Each row comes from the steps of one path. Every step used is in the known rows, and no mark comes twice. Write the path behind each row, first mark first.
Known rows
zadod > gamu: [1.14, -0.69, -0.05, -2.02, -1.69, -2.78, -1.21, -3.71, -5.68, 1.90, 0.54, -0.75, 0.03, 0.61, -0.55, 1.05, -4.69, -1.85, -1.36, 2.95, -2.16, -1.05, -2.15]
gugon > tabef > setok: [0.79, -0.72, 1.10, -1.48, 1.21, -1.72, -1.75, -3.74, -2.96, 1.18, 0.21, -0.19, 1.20, -0.21, -2.28, -1.45, -0.95, -3.90, -1.47, -0.20, 0.22, -5.96, -2.77]
setok > tabef > zadod > gamu: [3.10, -2.41, 1.28, -1.96, -0.28, -2.59, -0.76, -4.35, -5.90, 1.74, -1.87, -1.79, 1.43, 0.51, -2.58, 0.15, -4.19, -3.79, -1.79, 2.67, -3.32, 0.18, -3.73]
zadod > gamu > karo > tabef > setok: [2.44, -0.81, 0.47, -2.07, -0.04, -1.50, -0.99, -2.27, -1.42, 0.53, -2.70, 0.09, 2.39, 0.07, -1.54, -0.78, -2.92, -2.43, -0.56, -1.30, -0.43, -6.40, -4.79]
gamu > karo > tabef > zadod: [2.04, -2.88, 1.87, -1.78, 1.23, -3.88, -0.94, -3.71, -3.02, 1.94, -2.78, -1.61, 2.87, -0.03, -2.48, -0.53, -4.15, -2.37, 0.66, -1.27, -2.22, -0.89, -4.69]
tabef > gugon: [1.52, -1.62, 2.14, -1.57, -0.51, -3.79, -2.35, -5.31, -1.07, 1.70, 1.33, -0.88, -2.63, -0.55, -0.55, -0.92, -4.58, -1.48, -1.86, 1.09, -1.39, -2.07, -0.40]
karo > foni > gugon > tabef: [-0.14, -1.81, -0.05, -0.39, -1.04, -4.46, 0.97, -4.40, -4.01, -0.84, 0.25, -0.84, -1.09, 1.30, -2.50, -0.82, -3.34, -1.89, -1.61, 0.35, 0.75, -3.80, -1.27]
tabef > setok > foni > karo: [0.36, 0.03, 0.13, -0.94, 0.14, -2.89, -2.24, -3.69, -1.42, 0.45, 0.07, 0.55, 2.24, 2.09, 0.37, 0.83, -3.24, -0.87, -0.21, 0.60, -0.78, -4.92, -2.22]
foni > karo > gamu: [-0.21, -1.72, -1.47, -1.12, -0.85, -3.96, -2.39, -3.36, -5.21, 3.04, -1.13, 0.78, 1.61, 1.76, -0.54, 2.23, -5.04, -1.20, -0.60, 0.37, -2.71, -4.01, -4.22]
zadod > gamu > karo > tabef > setok > foni > gugon: [3.34, -0.52, 0.24, -1.08, -1.70, -4.29, 1.31, -3.34, -0.62, -2.24, -2.66, -0.78, -0.30, 1.09, -0.70, -0.83, -3.25, -0.67, -0.87, 0.31, 0.87, -6.35, -2.28]
gugon > tabef > zadod > gamu > karo > foni: [1.02, -1.57, 0.49, -0.07, 0.68, -1.02, -0.92, -1.84, -3.63, 0.22, -0.40, -0.32, 2.89, -0.11, -2.34, 1.45, -5.56, 0.17, -0.76, -0.47, -1.21, -0.32, -2.93]
setok > foni > gugon: [1.37, -0.57, 0.53, -0.89, -1.75, -6.19, 0.68, -5.41, -2.24, -0.56, 0.32, -0.99, -2.40, 1.85, -0.60, 0.00, -3.68, -0.21, -0.73, 1.95, 0.97, -3.39, -0.03]
tabef > zadod > gamu: [2.80, -1.56, 0.79, -1.84, -0.51, -2.68, -1.34, -3.91, -5.99, 2.78, -0.21, -1.25, 1.45, -0.77, -1.88, 0.27, -4.92, -2.62, -0.87, 2.61, -3.09, 0.62, -2.71]
zadod > gamu > karo > foni: [0.36, -0.33, 0.01, -0.50, -0.28, -1.46, -1.36, -1.93, -2.80, 0.46, 0.65, 0.74, 1.56, 0.81, -1.44, 2.46, -6.50, 1.53, -0.77, 0.06, -0.57, -1.00, -2.31]
karo > foni > zadod > gamu: [2.14, -1.21, -2.26, -1.28, -1.10, -2.23, 0.29, -3.77, -5.79, 1.94, 0.44, -0.24, 1.00, 0.75, -1.98, 1.85, -6.03, -1.42, -0.01, 2.61, -0.88, -2.61, -2.36]
gamu > karo: [-0.57, -0.80, 1.74, -2.20, 0.38, -3.39, -2.28, -3.78, -1.52, 1.70, -0.39, 0.02, 1.90, 1.15, -2.14, 0.65, -4.96, 0.25, -0.70, 0.50, -1.63, -1.64, -2.87]
foni > gugon: [0.92, -0.91, 0.53, -2.25, -2.26, -6.72, 0.18, -5.90, -2.79, 1.15, 0.35, 0.07, -2.14, 1.27, -2.66, -1.04, -4.95, -1.31, -1.40, 2.21, 0.17, -4.00, -0.99]
karo > foni: [-0.05, -0.70, -0.13, -0.24, 0.18, -2.85, -1.43, -3.69, -3.85, 1.44, 2.52, 0.76, -0.73, 0.83, -1.27, 2.04, -5.40, 0.42, -0.29, 0.20, 0.84, -1.29, -0.88]
karo > tabef > zadod: [2.35, -2.93, 1.28, -1.68, 0.93, -4.29, -0.57, -4.52, -4.74, 2.49, -1.71, -1.84, 1.28, -0.10, -2.05, -0.51, -3.58, -3.43, 0.85, -0.53, -1.78, -0.84, -3.82]
foni > setok > tabef > zadod > gamu: [3.32, -1.80, 0.67, -2.32, -0.30, -2.70, -0.22, -3.71, -5.60, 2.07, -2.66, -1.58, 1.76, 0.65, -3.20, -0.25, -3.74, -3.83, -0.11, 2.53, -3.08, -0.32, -3.99]
gamu > karo > tabef: [0.08, -2.12, 0.90, -2.14, -0.13, -3.83, -0.67, -3.16, -2.08, 0.48, -2.78, -1.08, 1.35, 1.67, -0.86, 0.23, -3.91, -1.17, 0.27, -1.49, -1.17, -2.96, -4.70]

Write each row's path
[2.15, -1.78, 1.42, -1.07, -0.29, -2.71, -0.07, -2.86, -2.88, -0.69, -2.59, -1.87, 2.95, 0.41, -2.11, -0.30, -4.19, -0.85, -1.08, 0.98, -2.49, -0.97, -3.10] : setok > foni > gugon > tabef > zadod > gamu > karo
[3.17, -2.12, -0.04, -1.20, -0.72, -2.80, -0.28, -2.94, -5.42, 0.59, -2.45, -1.96, 2.43, 0.71, 0.32, 0.70, -4.19, -2.45, 0.06, 0.92, -3.15, -0.80, -4.07] : setok > foni > karo > tabef > zadod > gamu
[0.72, -1.46, -1.28, 0.34, 0.44, -2.08, -1.81, -2.27, -4.47, 0.91, -1.65, -0.23, 2.30, 1.57, 0.46, 1.84, -2.12, -1.55, -0.67, -0.75, -1.39, -5.69, -4.17] : gugon > tabef > setok > foni > karo > gamu
[1.67, -1.60, 0.79, -0.53, 0.66, -1.37, -0.91, -2.65, -2.96, 0.28, -1.10, -0.01, 2.37, 0.92, -2.85, 1.89, -5.97, 0.09, -1.21, -0.18, -1.35, -0.47, -3.33] : setok > tabef > zadod > gamu > karo > foni
[2.50, -1.48, 1.38, -1.40, -0.46, -2.17, -0.58, -3.34, 0.09, -0.45, -2.50, -0.87, -0.88, 0.95, -2.12, -0.54, -4.65, -1.30, -1.23, 0.37, -1.58, -2.85, -2.72] : zadod > gamu > karo > foni > setok > tabef > gugon
[1.80, -1.07, -0.12, -1.53, 0.58, -0.72, -0.33, -2.28, -2.34, -0.14, -2.44, -1.17, 3.97, 0.61, -2.00, 0.15, -3.37, -1.44, -0.43, 0.87, -1.37, -4.43, -3.89] : gugon > tabef > setok > foni > zadod > gamu > karo
[1.74, -2.47, 2.58, -1.76, -0.28, -3.61, -1.63, -6.04, -0.86, 0.57, -0.70, -1.88, -2.71, 0.92, -1.43, -1.07, -3.64, -2.77, -2.78, 1.14, -1.68, -2.78, -1.74] : setok > tabef > gugon
[2.62, -0.56, 0.69, -0.99, -1.01, -5.02, 0.99, -4.06, 0.15, -1.83, -1.96, -0.59, -0.54, 1.29, -1.16, -1.05, -2.95, -0.50, -0.41, -0.49, 1.50, -6.73, -1.94] : gamu > karo > tabef > setok > foni > gugon
[2.77, -2.89, 0.48, -2.00, -0.94, -3.06, -0.26, -3.82, -0.65, 0.09, -2.84, -1.96, -0.20, -0.03, -0.72, -1.07, -5.14, -2.02, -0.81, -0.48, -2.11, -4.11, -3.42] : foni > zadod > gamu > karo > tabef > gugon
[2.98, -2.11, 0.10, -0.58, -0.93, -2.73, 0.67, -3.51, -6.11, 0.60, -0.61, -1.32, 1.10, -0.43, -2.72, -0.40, -4.53, -2.75, -1.33, 1.53, -2.08, -0.84, -2.46] : karo > foni > gugon > tabef > zadod > gamu
[2.19, -2.59, 1.70, -0.55, 0.77, -4.48, 0.43, -4.88, -4.29, 0.36, -0.96, -2.50, 0.81, 0.01, -2.59, -1.56, -2.29, -3.09, -0.54, 0.71, -1.04, -1.10, -1.77] : setok > foni > gugon > tabef > zadod
[3.19, -2.05, 0.56, -0.74, -0.78, -3.11, 0.65, -3.68, -5.81, -0.06, -1.43, -2.53, 1.09, 0.08, -1.54, -0.62, -3.09, -2.87, -1.22, 2.21, -2.21, -0.45, -2.22] : setok > foni > gugon > tabef > zadod > gamu
[2.03, -1.52, -1.61, -2.47, -1.49, -2.74, -0.01, -4.36, -5.92, 2.69, -0.24, -1.01, 0.97, 0.86, -2.19, 0.94, -5.28, -2.66, -0.21, 3.49, -1.88, -2.61, -2.90] : foni > zadod > gamu
[1.19, -1.25, -0.19, -2.71, -0.67, -2.52, -0.70, -3.37, -3.07, 1.68, -1.79, -0.34, 3.22, 0.95, -2.79, 0.79, -5.95, -0.72, -0.24, 2.01, -2.42, -2.58, -3.85] : foni > zadod > gamu > karo
[1.53, -0.65, 0.68, -1.49, -0.02, -3.31, -0.37, -4.46, -2.25, 0.15, -0.51, -0.04, 0.25, -0.18, -3.36, -2.49, -1.32, -3.70, -1.93, 0.13, 0.84, -7.33, -2.26] : foni > gugon > tabef > setok
[0.44, 0.51, -1.31, -1.25, 0.21, -3.22, -0.58, -2.70, -3.10, 2.18, 0.42, 1.20, 0.17, 1.32, -2.30, 0.98, -4.15, -0.35, 2.64, 0.48, 0.96, -2.27, -1.77] : karo > foni > setok
[3.27, -2.52, 0.65, -1.18, -0.65, -2.70, 0.16, -3.59, -0.26, -0.86, -2.82, -2.50, -0.36, 0.19, 0.72, -0.45, -4.35, -1.22, -0.34, -0.57, -1.56, -3.84, -3.08] : setok > foni > zadod > gamu > karo > tabef > gugon
[2.15, -2.09, 1.66, -1.43, 2.08, -2.87, -0.58, -3.57, -2.59, 1.76, -2.82, -0.56, 2.84, 1.05, -4.80, -0.10, -3.94, -2.45, 1.05, -0.04, -1.40, -0.59, -4.23] : gamu > karo > foni > setok > tabef > zadod
[1.28, -1.96, 1.68, -1.78, 0.49, -1.72, -1.32, -2.55, -3.81, 1.08, -2.09, -1.36, 3.97, -0.07, -2.73, -0.15, -4.60, -1.67, -1.19, 0.85, -3.63, -0.13, -4.07] : gugon > tabef > zadod > gamu > karo
[0.61, -1.50, -1.30, -1.39, 0.54, -3.04, -0.23, -4.09, -2.60, 1.97, 0.17, 0.36, 2.31, 1.18, -3.68, 1.77, -6.31, -0.01, 1.15, 0.61, 0.46, -3.59, -2.68] : gamu > karo > foni > zadod
[1.62, -0.99, 0.42, -0.32, 0.60, -1.61, -1.38, -2.09, -3.12, 1.04, -0.03, 0.58, 2.46, 0.04, -2.32, 1.99, -6.69, 0.94, -0.49, -0.16, -1.26, -0.06, -2.54] : tabef > zadod > gamu > karo > foni
[2.66, -0.36, 0.60, -0.55, 0.58, -1.28, -0.51, -1.97, -1.53, -1.31, -2.04, -1.35, 1.33, 0.77, 1.32, 0.68, -1.62, -0.86, 0.16, -0.84, 0.41, -4.63, -3.19] : zadod > gamu > karo > tabef > setok > foni
[2.94, -1.15, -0.28, -2.40, 0.19, -1.76, -0.30, -2.59, -1.64, 0.91, -3.19, -0.15, 2.93, 0.03, -2.63, -0.82, -3.32, -3.02, 0.06, -0.91, -0.29, -7.57, -5.18] : foni > zadod > gamu > karo > tabef > setok
[1.56, -2.66, -0.68, -2.45, -1.01, -3.11, 0.47, -3.07, -3.45, 0.53, -3.71, -1.57, 2.36, 1.47, -1.35, 0.42, -4.74, -1.93, 0.52, -0.37, -1.79, -3.91, -5.45] : foni > zadod > gamu > karo > tabef
[1.81, -1.46, 1.82, -1.56, 0.43, -2.82, -0.91, -3.90, 0.92, -0.20, -2.03, -0.55, -1.18, 1.10, -2.38, -0.87, -4.18, -1.36, -0.87, -0.33, -0.82, -3.20, -2.35] : gamu > karo > foni > setok > tabef > gugon
[1.70, 0.43, 1.21, -0.48, 1.27, -2.18, -1.67, -3.58, -1.79, 0.41, 0.93, -0.53, -0.20, 0.54, 0.59, 0.78, -1.36, -0.92, -0.09, 0.42, 1.27, -4.01, -1.01] : tabef > setok > foni
[0.25, -1.50, -1.47, -0.18, -0.39, -3.51, -2.07, -2.84, -4.80, 1.83, -1.01, -0.11, 1.33, 2.29, 1.12, 2.99, -4.02, -0.22, -0.06, 0.26, -1.86, -3.58, -3.53] : setok > foni > karo > gamu
